Each row was made from one small tree. The marks that hang from a mark follow it in brackets, in alphabetical order. Every link used is in the known rows. Write each row's tree.
Known rows
C[T]: [-0.50  0.12 -3.23  0.21 -1.24  1.60 -0.58 -2.10  0.59 -0.91 -2.41 -2.21
 -0.56  3.15  1.43  1.41 -1.11 -1.32  0.55  0.14 -0.95  0.53  0.09]
G[B]: [-0.67 -2.06 -1.68  0.38  0.73  2.79  1.60 -0.15  1.97 -1.53 -2.81 -2.17
 -0.53  0.16  3.04  0.46 -0.84 -0.52 -0.19  1.84  0.01 -0.33  0.19]
D[C[L]]: [-0.03  1.84 -2.67  0.08 -2.19 -1.19  0.84 -3.12 -0.33 -0.34 -1.38  0.63
 -1.54  1.21  3.21  0.75 -1.78 -2.14  1.38  2.11  0.34  0.64 -2.76]
B[G J]: [-1.75 -0.44  0.46 -2.54 -1.25 -0.49 -0.54  0.38  2.73 -1.10 -1.35  0.18
 -0.52 -1.42  3.42 -1.01 -1.87  1.82  0.10  1.47 -2.31  0.20 -4.50]
T[C[J]]: [-0.27 -0.31 -2.33 -0.78 -2.27 -1.22  0.52 -0.82  1.57 -1.60 -1.96 -0.29
 -0.49  1.60  1.11  0.20 -2.15 -0.54 -0.66  0.40 -1.02 -0.67 -2.48]
W[C[J[B] L T Z]]: [ 0.23 -0.99 -3.95 -1.28 -2.72 -0.54 -0.91 -5.85 -1.44 -2.34 -2.25  0.66
 -1.18  2.30  4.09  1.90 -4.02 -3.46  0.44  1.50 -1.95 -0.43 -4.50]
W[C[T Z]]: [-0.31  0.75 -6.73  0.50 -0.19  1.35 -2.62 -3.33 -1.11 -0.58 -2.54 -0.88
 -1.54  3.38  3.39  1.66 -1.31 -2.90  2.62  1.35 -0.47 -0.76 -0.05]
Z[C[J[B] L T]]: [-1.02 -0.89 -1.08 -1.45 -3.56 -0.45  0.07 -5.82 -0.19 -3.85 -2.04  0.00
 -0.74  2.73  2.69  1.39 -5.79 -1.52 -0.56  1.06 -0.30  0.44 -5.43]
W[C[J[B] L Z]]: [ 0.59 -1.48 -2.31 -1.27 -2.02 -1.42  0.31 -3.77 -0.16 -1.66 -1.86  1.66
 -1.19  0.28  4.84  1.42 -3.78 -2.60  0.62  2.54 -1.83 -0.71 -4.95]
Z[C[J L]]: [-1.76 -0.55 -0.49 -1.08 -2.22  0.01  1.56 -3.86  0.84 -1.35 -2.13  0.53
 -0.10  1.61  2.40 -0.63 -4.83 -0.04  0.38  1.80  1.01 -0.39 -5.39]
U[J[B]]: [ 1.18 -1.88 -1.72 -1.27 -1.82  2.04  1.74  0.28  2.50 -1.64 -1.82 -1.14
 -0.98  0.69  3.92  0.99  0.17 -0.10 -0.82  2.03 -3.03  0.40 -2.19]
D[C[T]]: [-0.04  1.43 -5.05  0.03 -2.06  0.22 -1.31 -2.74 -0.60 -1.74 -2.11 -1.01
 -2.15  3.62  2.48  0.81 -1.41 -2.38  1.15  1.26 -0.43  0.98 -0.34]
C[J[B[G]] L T Z]: [-2.45 -1.99 -2.11 -3.69 -3.19  1.79 -1.11 -5.66 -0.83 -2.55 -1.63  0.56
  0.13  0.30  3.75  2.49 -5.26 -2.46 -0.63  0.19 -1.24  0.67 -6.67]
G[B[J]]: [-0.95 -2.17  0.05 -0.33  0.18  1.63  1.83 -0.09  2.88 -1.70 -2.89 -1.35
 -0.88 -0.89  3.55 -0.75 -1.18  0.88 -1.11  2.32 -1.54 -0.86 -1.89]
D[C[T Z]]: [-1.02  1.08 -7.07 -0.47 -1.13  1.79 -2.21 -4.05 -2.43 -1.31 -2.30 -0.46
 -1.88  3.48  3.09  1.88 -1.60 -3.70  2.11  1.44  0.61  0.34 -1.10]
U[G[B]]: [-1.30 -2.78 -2.67 -0.65  1.40  5.01  1.88 -1.68  1.96 -2.04 -2.51 -2.36
 -0.49 -1.71  3.03  0.72 -1.18 -0.99 -0.77  0.82  0.46 -1.02 -1.41]
T[C[J[B[G]] L Z]]: [-1.90 -0.61 -2.24 -3.02 -3.15 -1.24 -0.97 -3.74 -0.69 -2.73 -0.69  2.11
  0.21 -1.35  3.53  3.11 -4.91 -2.46 -0.13  0.79 -0.09 -0.51 -7.09]
W[C[Z]]: [ 0.11  0.16 -4.98  0.47  0.35  0.32 -1.37 -0.95 -0.12 -0.03 -2.28 -0.17
 -1.41  1.33  4.12  1.02 -0.87 -1.96  2.87  2.33 -0.26 -0.99 -0.60]
C[J[B] Z]: [-0.27 -3.19 -1.89 -2.18 -1.20  1.00  0.69 -1.25  0.80 -2.15 -2.10 -0.13
 -0.67  0.38  3.94  1.25 -2.86 -1.70 -0.42  1.51 -1.98  0.21 -3.44]
C[J[B] L T Z]: [-1.05 -1.92 -2.68 -1.90 -2.65  1.39  0.03 -5.91 -1.29 -2.18 -2.26  0.02
 -0.06  1.88  3.10  2.73 -4.27 -3.45 -0.66  0.47 -1.23  0.25 -4.66]

Which tree is each row?
[-1.31  1.49 -4.59  0.71 -1.24 -0.29 -1.03 -3.56 -2.02  0.35 -1.65  0.61
  0.45  0.63  1.97  3.59 -2.12 -3.47  1.71  0.76  2.31 -1.57 -2.69] => T[C[L Z]]
[-2.29 -1.43 -3.85 -1.74 -1.97  2.88  0.21 -6.34 -1.21 -0.24 -2.81 -0.35
  0.48  2.80  1.96  1.75 -3.82 -3.06 -0.04 -0.07 -0.39 -0.19 -4.47] => C[J L T Z]
[-1.62 -0.05 -5.34 -1.75 -2.95  1.20 -0.22 -7.32 -2.66 -1.05 -2.42  0.93
 -0.97  3.42  2.87  1.11 -4.10 -3.87  0.48  1.02  0.23  0.32 -4.85] => D[C[J L T Z]]
[-1.46 -1.36  0.04 -3.26 -3.78  0.11 -0.17 -4.55  0.74 -3.34 -1.36  0.30
 -0.08  0.11  3.05  1.46 -4.79 -1.15 -1.64  0.03 -2.45  1.59 -6.27] => C[J[B[G]] L T]
[-1.92  1.53 -2.88  0.53 -1.86  0.87 -0.93 -5.32 -1.17 -1.42 -2.22 -0.73
 -0.38  3.34  1.81  1.81 -3.90 -1.70  1.58  0.90  1.97 -0.05 -3.10] => Z[C[L T]]
[-1.62 -0.21 -3.88 -0.96 -2.11 -0.36  0.33 -4.54 -1.03 -0.32 -1.87  0.88
  0.45  1.02  1.84  1.99 -3.60 -2.86  0.12  0.43  0.94 -1.60 -4.68] => T[C[J L Z]]
[ 1.50 -1.08 -0.27 -0.67 -2.85 -2.95  1.27 -2.48  1.61 -2.28 -1.51  0.85
 -1.51  0.50  4.11  0.10 -3.55 -1.08 -0.40  2.34 -3.04  0.02 -4.51] => W[C[J[B] L]]
[-0.61 -2.59 -1.26 -2.05 -2.04  0.40  1.36 -3.61 -0.16 -1.40 -1.92  0.82
 -0.08 -0.21  3.77  2.18 -3.99 -2.78 -0.54  1.51 -1.38  0.11 -5.13] => C[J[B] L Z]
[ 0.28 -2.25 -1.39 -1.74 -2.92  0.51  0.26 -2.49  1.36 -3.32 -2.38 -1.49
 -1.02  2.60  2.37  0.88 -3.00 -1.09 -1.68  0.52 -3.21  1.12 -2.35] => C[J[B] T]
[-1.25 -0.47 -6.29 -2.04 -2.18  1.86 -0.90 -4.89 -1.53 -1.91 -2.50 -0.13
 -1.61  3.94  2.90  0.34 -3.03 -3.55  0.73  1.27 -0.39  0.50 -3.13] => D[C[J T Z]]
[-0.67  0.22 -1.69 -0.55 -2.89 -1.56  1.25 -3.39  0.73 -0.72 -1.68  0.56
  0.33  1.21  0.97  1.05 -3.22 -1.40 -0.62  0.38 -0.47 -0.71 -4.37] => T[C[J L]]
[-1.25 -0.83 -4.69 -1.12 -1.39  0.36 -0.36 -1.92 -0.08 -1.10 -2.14  0.16
 -0.34  1.62  1.77  1.12 -2.65 -2.18  0.42  0.45  0.05 -1.24 -3.06] => T[C[J Z]]
[ 0.60 -2.46 -2.89 -2.41 -1.10  4.27  2.32 -1.30  2.52 -2.13 -1.51 -1.39
 -1.17 -0.70  4.04  1.33 -0.27 -0.77 -1.41  0.92 -2.66 -0.29 -3.68] => U[G J[B]]
[-1.05 -3.39 -3.88 -1.74  0.77  7.60  3.60 -2.03  2.96 -1.46 -2.55 -2.38
 -0.58 -1.04  3.74  0.06 -0.09 -0.31 -1.77  1.18 -0.54 -1.61 -2.77] => U[G[B] J]
[ 0.74 -1.16 -1.38 -1.25 -2.92 -2.66  0.32 -0.43  1.52 -3.39 -1.65 -0.12
 -1.07  0.81  2.13  1.26 -2.53 -0.93 -1.24  0.95 -2.05 -0.05 -2.92] => T[C[J[B]]]
[-1.67 -2.94 -0.95 -1.55  1.05  3.59  2.27 -1.61  2.66 -2.27 -2.74 -1.26
 -1.08 -2.47  3.62 -0.50 -1.64  0.30 -1.56  1.10 -1.27 -1.66 -3.31] => U[G[B[J]]]
[-0.71 -2.63 -3.59 -2.33 -1.88  1.98 -0.53 -3.49 -0.46 -2.65 -2.51 -0.85
 -0.52  2.34  3.09  2.05 -3.32 -2.85 -0.46  0.63 -2.20  0.52 -3.09] => C[J[B] T Z]
[-1.60 -0.81 -2.34 -3.84 -3.45 -0.80 -0.13 -4.35 -1.04 -2.92 -0.74  2.90
 -1.24 -1.09  5.61  1.30 -5.08 -2.62  0.35  2.30 -0.59  1.07 -7.73] => D[C[J[B[G]] L Z]]
[-0.06 -1.56 -0.66 -1.34 -3.64 -0.10  1.03 -4.74  0.49 -2.71 -1.91 -0.69
 -0.43  1.96  2.30  1.61 -3.78 -1.98 -1.55  0.34 -2.49  0.86 -4.18] => C[J[B] L T]
[-1.90 -1.33 -1.27 -3.60 -3.24  0.22 -1.93 -3.13  0.98 -5.19 -1.49 -0.14
 -1.18  1.74  3.56  0.36 -5.73  0.14 -0.32  1.17 -0.83  1.35 -5.90] => Z[C[J[B[G]] T]]
[-0.24 -0.12 -4.19 -1.65 -3.10  0.10 -0.04 -3.74  0.18 -2.58 -2.37 -0.62
 -1.98  4.07  2.18 -0.94 -2.56 -1.79 -0.36  1.06 -1.58  1.18 -2.65] => D[C[J T]]
[-1.86 -1.96 -4.65 -1.96 -1.21  3.14 -0.41 -3.87 -0.24 -1.09 -3.04 -1.30
 -0.13  3.39  1.90  0.92 -2.90 -2.36  0.07  0.06 -0.92  0.00 -2.69] => C[J T Z]
